Each row comes from the steps of one path. Every step used is in the known rows, and no mark comes twice. Write the path behind each row, first mark first.
In the rows, zero is written as 128.
Known rows:
vifab-temur-godu-bera-zimavu: [139  88 120  92 133 143 126 136  91  87 130 173 140 134  92 122 170 107
 115 138 152 120 118 134 125 178 122 150 106  97 117 147 164 100 123 140
 147 178 122 101 134 139 137 121  99 150 114 146 123 135 144 163 142 115
 182 108 136 143 137]
zimavu-telef-vifab-temur: [101 148  97 164 126  92 144 120 131 176 123 164 140  91 133 140 157 159
 124  90 128 129 143 121 144  90 131 133 106 155 136 117 137 143  96  89
 148 174 129 140 154  94 109 135 136 107 121 145 113  91 129 102 132 107
  91 132 154  91 126]
godu-temur: [ 90 153  89 127 116 105 178 155 155  76 135  72 111 129 117 152 114  98
 112 130 116 106 130 114 163 102 129 111 115 116 147 129 131 185 125  99
 131 134 135 129 114 101 146 105 140 177 101 105 142 115 124 167  97 137
 107 148 137 158  95]
bera-zimavu-telef-vifab-temur: [106 146  89 178 119 109 145 101 120 184  91 215 148 132 136 119 183 154
 124 121 119 142 145 137 109 116 139 151  83 159 132 149 126 134  88  78
 157 174 118 131 164 100 114 118 140  94 108 153  94 112 150  87 177  82
 114 111 132  79 113]
zimavu-bera-telef: [122 123 157 180 114 103 122 120 122 159 112 170 107  78 120 136 132 133
 123 122 118 128 133 121 141  71 145 112 110  99 163 154 138 163 145 119
 143 113 109 122 164  96 142 134  89 168 169 137 149 116 180 131 125 155
  99 141 151 137 122]
telef-bera: [142 173 128 126 134  97 126 144 126 148 125  80 120 141 156 151 109 136
 109 174 147 121 133 121 162 102 110 135 113 131 135 133 162 138 128 124
 127 135 102 114 142 152 128  91 153 154 150 110 125 132 141 113  97  94
 129 137 143 108 126]
temur-bera-zimavu: [124 138 144  86  98 104 175 145 136  97 102 141 127 181 135 147 146 113
 108 196 103 169 114 104 111 120 142 149 111 136 113 162 103 141 128 105
 109 138  97  84 125 157 141 103 102  94 149 114 126 127 165 113 167  87
 132 126 115 115 110]
telef-bera-zimavu-godu-temur: [100 193 112 183 121 163 133 131 139 112  88 114 118 170 163 131 152 104
 167 187 100 154 149 157 139 159 103 144 127 123 113 134 141 171  92 115
 138 134  99 124 129 120 151  86 134 196 118 152  91 115 136 138 171 108
 169 114 112 119  98]
zimavu-telef-temur-bera-godu: [ 90 130 123 129 149 172 118 120 138  95 123 146 145 135 125 115 112 151
 165 161 133 179 135 131  95 121 145 133 136 129 142 114  92 135 130 148
 132  96 133 143 141  94 115 200 125 130 137 108  97  90 127 136 139 157
 108 114 140 135 116]
bera-zimavu-godu-vifab: [166 157 129 129 125 138 146 138 132 114  84 134 123 170 155 128 118 113
 131 138  85 141 104 119 138 163 126 100 148 167 119 124 121 153 102 145
 122 143 113 101 137 158 127 109  99  56 126 143  95 107 137 119 153 132
 127 128  98 110 109]
bera-zimavu-godu: [125 156 156 130 108 142 145 120 128 120  98 167 115 151 143 130 120 102
 156 137  39 164 139 110 117 143 116 124 125 158 121 144 115 148 101 138
 123 149  98 106 145 140 117  92 111  67 143 128  97  92 133 123 145 102
 150 116 104 110  94]
temur-vifab: [101 130 119  73 116  98 162 120 134 109 132  77 103 142 130 181 138 122
 119 112 142 118  97 108 128 118 161 124 112 181 133 132 118 126 148 126
 124 145 121 124 117 169 127 134 154  84 138  66 135 136 157  95 110 115
 107 141 149 100 126]
temur-zimavu: [163 125 144  70 124 110 164 113 141 122 137 104 121 120 138 151 112 100
 106 138 128 139 111  93 129 142 135 128 107 145 130 148 127 155 142 123
  97 137 110 130 102 155 129 100 153  81 130 102 131 141 107 122  99 111
 121 141 103 135 120]
temur-zimavu-telef: [124 113 141 124 139 108 173 110 136 113 135 139 115 101 165 136 146 103
 141 114 139 134 116 113 134 133 155 118 125 162 147 155 109 175 133 120
 116 146  97 150 122 125 129 146 126  57 150 107 121 113 128 111 112 144
  93 133  94 112 120]
godu-bera-telef: [136 124 132 153 138  95 147 164 147 114 130 123 118 115 128 146 121 114
 127 121 202  94 106 158 151  97 160 107 156 102 167 128 130 159 130  96
 124 123 113  92 143  98 128 115  80 170 158 106 142 104 175 156 117 141
 117 129 143 159 128]
vifab-bera-godu-telef: [163 113 169 160 134 112  97 159 132 130 164  86 127 159  49  98 104 116
 148 126  56 119 108 113 151 126  98  95  85 115 132 100 104 104 120 134
 139 113 142 121 116 130 127 121 129 131 138 160 103 142 116 153 128 116
 138 145 142 143 140]
bera-zimavu-godu-telef-vifab: [ 97 171 133 194 111 129 107 131 147 146 102 109 118 176 157  95 138 116
 180 164  69 130 115 115 145 152 137 130 160 163 101 123 124 133  99 101
 138 139 114 124 140 127 111  92 122  48 139 172  87 134 105 105 210  50
 128 125  84 115 109]
vifab-temur-godu-bera: [108  87 122  75 146 130 136 155 104  79 158 122 143  97  92 131 141 107
 104 106 142 111 119 129 159 148 116 128 129  93 124 120 168 112 131 149
 140 186 131 107 123 121 134 137  94 153 125 133 134 135 117 156  96 132
 157 127 165 159 150]
vifab-zimavu-telef-godu-temur-bera: [ 99 149  98 186 136 105 153 137 157  30 164 152  91 162 150 109 150 105
 151 118  81 178 152 168 120 111 132 142 202 118  92 156  49 159 164  62
 144 111 140 185 107  56 148 155 104 150 102 127 156 136 131 110 130 169
 115 147  84 124 109]
zimavu-bera-telef-temur-godu-vifab: [166  95  97 156 142 166  75  96  95 162 102 137 128  96 149  94 127 154
  88 147 175 119 100 144 147 143 167  98 160  75 156 156 165 110 186 177
 162 100 144 179 144  86 140 177 106 174 148 147 136 149 139 145 106 201
 108 143 165 153 134]
telef-zimavu-bera: [ 92 149 148 175  95  94 118 120 114 129 104 131 121 122 122 106 123 139
 116 136  52 143 179 124 153  82 100 137 125 114 113 149 156 137 124 123
 134 141 123 122 128 153 153 123 120 138 129 157 153 118 101  96 129  81
 109 157 128 137 142]
temur-godu-bera-zimavu-telef-vifab: [ 51 104  72 170 138 127 102 118 112  88  62 140 105 186 141  79 196 150
 151 162 142 116  85 143 134 128 180 142 216 126 154 153 121  95 128 102
 155 166 114 130 168 149 135 142  80  85 139 146  94 122 141 142 222  98
  99 108 112 146 132]
telef-temur-godu-bera: [118 110  86  85 145 146 103 138 108  71 142  86 138 123 107 103 107 127
  97 154 181 101 112 122 143 148 129 122 192  81 146 129 163  94 144 153
 156 136 137 153 126 127 124 130 127 161 121  95 124 157  83 160  95 141
 147 126 138 173 139]
godu-zimavu-bera-telef: [105 105 161 189 115 112  97 141 118 172 120 137  94  62 140 126 139 136
 113 118 169  94 150 144 145  82 150  84 135  93 155 154 149 160 139 107
 130  61 138 131 141 109 160 145 107 158 149 133 181 119 169 168 130 155
 112 129 160 151 139]
vifab-temur: [156 134 138  99 118 102 171 146 123 142 159 153 151  84  96 169 113 118
  85  99 115 124 156 107 135 118 103 126  53 144 120 120 151 152 109 119
 130 184 128 108 131 112 117 111 145 125 119 117 136 103 136 131  61 111
 136 144 165 109 120]
telef-zimavu-godu-vifab: [142 180 131 144 137 123 136 132 143 128  93  81 140 158 187  91 106 130
 127 124  59 136 151 138 169 156 110 113 181 168  90 108 136 153 107 152
 116 158 125 114 104 175 126 132 104  76 118 151 114  95  84 117 102 120
 111 144 114 123 130]
telef-zimavu-bera-temur: [ 96 121 165 156 109 119 100 140 107 133  87 128 150 111 123 106 120 146
 129 118  85 106 189 119 126  80  89 173 106 104 118 125 161 141 115 148
 130 138 140  99 136 141 138 148 116 183 135 167 149 100 116 127 150 135
 110 116 129 147 148]
zimavu-bera: [ 97 129 151 134  98  89 127 138 114 109 135 125 111  91  99 144 116 128
  98 125  92 131 137  93 161  72 107 104 123 129 145 130 152 150 137 123
 140 137 128 129 140 142 146 115 109 132 159 126 132 137 138 110 125 130
 106 152 138 138 149]
telef-temur-vifab-zimavu-godu-bera: [148 160 109 124 119 161 113 124 136  83 172 130 126 147 110 145 139 115
 145  69 160 138 146 172 120 164 118 116 209 143  80  84  98  79 131 137
 137  93 134 172 103 132 123 115 128 129 127 110 123 210  93  66 114 130
 189 118  93 117 158]
telef-bera-godu-zimavu: [ 94 146 130 149 159 159  79 136 124 158 133  57 113 139 135 112 103 159
 153 174 162 102 141 137 137 127 107 122 127 118 127 121 163 129 118 137
 108  78 154 115 120 175 134 133 177 173 113 119 131 126 127 182 132  83
 139 116 154 137 130]

Write each row's path:
[ 70 134 130  98 127 150 123 118 143 167 119 150 158 157 111 133 136 167
 144 145 106 180 120 100  93 116 126 162 101 112  90  99 119 100 104 109
 106 144 147  85 128 134 116 144 127 149 107 149 113 118 104 139 169  66
 123 137 151 135 132]
telef-vifab-temur-bera-godu
[186  80 146 131 144 129 121 123 126 139 144 161 131 120 146 100 122 130
 152 103 103 151 135 162  93 144 111 142 110 134 150 118  79  82 139 143
 127 111 114 170 119  99 118 123 142 127 124 144 137 121 131 118 130 215
 139 113  92  94 129]
vifab-bera-temur-zimavu-telef-godu
[161  94 154 114 135 165 110  89 122 121 108 126 128 121 108 111 134 138
 131 136 111 119  81 111 126 140 130  88 126 130 126 116 128 125 142 177
 106  95 161 126 103 179 154 161 125 126 127 170 120 149  97 149 171 153
 105 148  91 165 162]
temur-zimavu-bera-godu-vifab
[118 151 121 150 120  82 135 151 127 170 167  98 158 121 109 140 136 126
 118 117 133 105 135 105 169 114 118 128  86 150 101 115 153 134 116  87
 147 151 146 124 130  99 111 113 157 105 111 157 123 139 111 106 129  66
 121 145 131 119 138]
godu-telef-vifab-temur
[145 150 117 154 113  80 127 120 161 200 105 173 110 189 151 124 159 145
 119 145 133 164 114 139 104  88 164 151 187  80 101 153  75 121 167  39
 108 108 114 114 142 113 132 123  83 137 144 147 143 161 143  97 144  75
 108 141 126 122 117]
temur-bera-telef-vifab-zimavu
[181 147 105  83 123 144 146  99 140 150 155 117 145 105 136 137 106 115
  92 159 165 141 129 107 113 154 128 125 112 118 125 142 137 130 143 138
 110 101 124 173 107 130 122  94 192 116 116 100 132 169  74 117  81 118
 141 132  98 129 111]
telef-temur-zimavu
[ 52  76 155  98 100 145  93 152  88 116 129  67 113  94 127 160 159 141
 140  78 198  70 143 128 124  94 134 121 130 149 140 105 140 122 136 162
 120  70 158 120 109 157 151 170 149 157 138 113 178 147 161 130 165 176
 122  99 143 127 173]
godu-zimavu-bera-temur-vifab
[ 94  73 134  67 150 137  98 148 102 103 106 103 127 133 134 136  99 132
 140 134 107  98 120  90 122 148 132 162 118  99 144 136 142 118 144 165
 131 178 133  91 135 130 107 157 115 128 138 113 129 103 138 178 107 180
 114 111 161 144 112]
bera-temur-godu
[200 146 103 171 104 122 131 112 112 161 124 193 134 146  88 100 153 133
 107 136 122 147 143 153 109 128 108 108  83 123 166 138 110 103 112 109
 170 115 101 176 159 112 133  96 149 134 133 143  96 134 146  87 124 124
 156 113 137  80 120]
vifab-bera-zimavu-telef-temur
[173  91 162 173 134 148 130  75 120 183 159 252 126  35 149 124 126 125
 117 116 130 171 143 178  98 150 131 150  74  99 118 161 147 110 171 143
 123  98 124 166 122  49 138 123 154 164 111 174 181 141 129 111 114 165
 161 147 107 114 128]
vifab-temur-zimavu-bera-telef-godu
[143 112  96 126 164 159  98  95 120 171 119 151 125  98 151 107 101 139
 117 158 152 134 120 126 115 160 168 132 134  85 161 170 148 116 175 150
 143 119 120 168 149  68 107 136 143 152 139  98 138 130 134 162  71 158
 130 131 187 139  82]
bera-telef-temur-godu
[136 165 160 149 152 134 146 134 155 152  68 120 143 179 229  92 130 134
 138 161 102 170 132 174 136 147 165 136 199 130  78 133 106 152 127 133
  96 133 103  90 110 129 136 157  44 102 145 173 133  76 132 115 127 138
 111 142 130 125 142]
temur-bera-telef-zimavu-godu-vifab
[135 112  98 126 119 136 121 125 108 153 171  89 109 111 125 115 177 149
 107  88 217 109 135 169 123 130 155  73 157 161 157 113  91  95 135 118
 146  58 125 210 110 129 150 127 185 108 120  95 134 164 136  86  94 168
 141 107 177  79 163]
godu-zimavu-telef-temur-vifab-bera
[147  98 154  59 133 135 147 138 131 141 131 104 148 119 140 156 115 106
 132 124 150 107 115 100 107 148 125 159  87 124 136 121 124 148 125 149
  97 135 126  97 109 146 111 124 143 119 124 115 142 124 124 150 120 161
 128 103 102 134 121]
bera-temur-zimavu
[ 89 130 159 192 120 145  75 104 116 134  91 145 125 129  93  77 113 155
 161 142  24 150 161 123 112  93  93 149 125 103 111 136 151 118 120 150
 132 127 149 116 131 162 143 156 120 175 118 162 136 102  94 137 158  89
 114 145 140 160 131]
telef-zimavu-bera-godu
[115 136 120  94 141 171 112 132 139 115 136 125 151 146 102 124  84 144
 132 174 123 172 123 111  84 128 127 149 129  97 115 114 110 110 132 148
 112  88 148 123 124 122 118 150 150 153 121 106 111 125 109 141 128 127
 133 128 147 149 121]
telef-temur-bera-godu
[153 154 110  85 103 149 156 124 132 125 127 144 144 174 125 131 131 121
  88 205 148 177 130 121  86 139 133 159 117 115 118 161 119 128 133 124
 114  98 111 125 129 131 139 105 142 131 125 110 123 146 128  96 145  92
 148 115 113 115 107]
telef-temur-bera-zimavu
[178 138 149  82 138 146 163 116 138 123 120  86 136 132 179 137 121 102
 130 118 105 140  94 117 147 180 134  87 171 171 115 105 118 157 122 155
  90 132 117 129  91 165 125 116 107  46 124 140 103 128  87 125 106 154
 118 137  79 129 139]
temur-zimavu-godu-vifab
[214 115 123  56 133 123 193 117 136 147 158 121 168  99 141 156 142 111
  78 107 170 120 100 121 148 178 123 103  70 160 102 119 148 145 131 145
 106 155 134 124  89 144 132 123 155  94 104 148 126 135  96 124  84 142
 140 141 108 110 154]
godu-vifab-temur-zimavu
[148 134 118 116 107 104 157 157 127  74 127 125 123 172  95 138 137 102
 117 149 163  97 108 132 139 123 116 128 133 130 143 138 134 132 110 109
 129 132 115  86 141 158 137  91  98 135 135 117 119 133 157 137 167  93
 147 114  98 150 136]
godu-bera-zimavu
[ 67  99 149  76 129 165 122 167 124  60 123  76 144 142 139 177 127 114
 189  71 181  90 118 143 133 139 141 133 173 166 125  57 114 122  97 175
 119 134 122  93 120 150 112 149  89 135 138 107 117 118 148 124 158 191
 151  95 118 135 161]
zimavu-godu-bera-temur-vifab
[ 71  74 126 112 156 139 109 132  94 129 153 134 118  58 144 103 163 136
 119  86 148 102 154 132 142 153 145 111 131 134 139 142 155 141 132 138
 150 164 130 154 124 104 131 183 132  90 117 122 145  87 138 173  80 173
 129 108 188 118 137]
vifab-temur-godu-zimavu-telef
[212 133 115 122 139 156 140  88 147 198 137 164 147  89 160 127 115 115
 103 160 194 134 122 138  91 162 167 128 106  93 153 165 132 146 151 137
 116  85 106 169 125  76 117 109 171 136 125 112 153 148 119 140  80 137
 142 134 122 124  87]
bera-telef-temur-zimavu
[181 138  94  74  99 121 147 113 117 164 162  99 126 142  96 150 133 144
  79 118 161 134 114 132 117 124 130 112 100 140 152 113 108  61 147 130
 143  98 113 179 112 148 135  97 191 141 133  83 123 187 120  74  79 118
 162 140 174  83 133]
telef-temur-vifab-bera
[ 97 104 121 177 167 121 107 171 125  33 142 123 127 114 139 122  97 129
 166  94 160  89 141 174 133 111 123 150 173 140 160  98 114 123 113 137
 140 120 147 137 154  74 106 157  95 155 122 109 140  91 165 137 162 214
 112 100  97 146 140]
zimavu-telef-godu-bera-temur
[107 101 145 140 119 171  93  69 123 193 110 197 149  85  97 111 150 164
 141 124 100 164 123 105  89 129 106 140  95 110 106 114 150  97 114 141
 113 126 154 133 118 142 133 131 147 168  98 197 126 157  65 132 192  71
 138 143 113 140 156]
telef-vifab-temur-zimavu-bera-godu
[120 137 127 200 106 126  44  88 126 171 104 184 100 157  51  94 135 172
 167 105  33 152 138 101 107  79  94 129 158  97 100 119 109  76 131  86
 144 112 172 130 148 160 139 130 115 159 112 173 125 185  91 119 194  65
 110 144 112 148 137]
telef-vifab-zimavu-bera-godu
[ 97 102 129  63 123 127 142 140 120 111 130  86 132 140 134 190 123 131
 140  94 162  93 111 105 107 120 150 157  89 168 140 112 118 121 133 161
 122 136 127  91 116 147 115 147 157 123 141  80 136 130 176 112 126 170
 113 105 152 108 124]
bera-temur-vifab
[210 171 109 155 162 135  88 118 127 159 129 108 118 200  98 115 115 150
 139 145 113 119 111 135 141 141  86 125 146 123  92 109 124 101 137 126
 124 117 158 110 124 176 129 144 133 164  97 147 111 170 124 130 124  96
 129 136 110 115 145]
telef-bera-godu-vifab-zimavu
[123 125 155 102 120 155 106 129 129 116 125 134 119 156 121 166 135 108
 188  49  91 136 157 135 102 159 115 148 153 166  85  95  81 113 125 149
 120 147 128 106 118 139 105 148 108 107 135 111 119 158 144  83 126 166
 153 101 124  94 130]
bera-temur-vifab-zimavu-godu
[106 116 140  93 139 117 132 199 124  66 129  84 150 141 100 160 105 115
 136 102 189  65 121 130 148 104 108 138 129 113 155  88 142 143  98 131
 129 135 141  67 133 136 115 132  89 180 138 115 138 109 151 166 138 167
 130 106 128 165 151]
godu-bera-temur
[147 138 111 177 151 104 133 118 153 149 138 154  93 110 167 125  82 130
 125 140 109 148 123 155 106 114 159 140 129 136 151 164 118 122 159 118
 128 116 121 153 155  62 106 115 143 128 123  96 161 101 165 137  96 156
 116 148 146 119  80]
bera-telef-godu
[153 102 142 112 137 120 180  99 133 137 156 193 146  66 139 150 166 106
 120  91 145 145 144 132 128 152 132 123  70 158 128 137 126 166 126 127
 123 164 106 145 122 103 122 150 141  76 135 132 122 106 126 108  90 149
 126 120 110  94 135]
vifab-temur-zimavu-telef
[104 158 111 164 117  74 123 158 141 142 138  54 115 151 134 124 121 125
 134 152 118  92 105  90 181 101 134 117 154 146 118 123 133 144 129  87
 143 130 138 134 136 120 107 119 150  88 129 136 116 145  97 124 153  58
  95 147 120 137 127]
godu-telef-vifab
[118 139 109 145 143  97 142 158 139  49 177  98 107 125 121 127  75 123
 113 136 137 113 121 145 153 107 115 131 170 132 132 119 130 104 133 119
 123 115 141 140 134 120 128  97 124 139 106 100 151 137 120 132 120 137
 137 139  95 151 135]
telef-godu-bera
[ 94 118 134 130 154 141  95 144 132 121 138  82 111 127 101 115  90 139
 146 124 124 100 129 111 114 126 126 107 129 128 136 117 135 131 109 122
 106  85 165 108 123 162 132 142 160 120 102  99 141 106 123 209 126 112
 119 127 160 153 123]
bera-godu-zimavu
[184 118 153  61 118 124 178 107 133 159 169 164 152  82 122 163 133 100
  84 110 144 145 129 107 122 161 113 126  53 130 110 138 144 154 122 128
 106 166 116 123  98 137 122 108 166 113 106 128 135 130 102 126  83 109
 153 136 116 113 131]
vifab-temur-zimavu
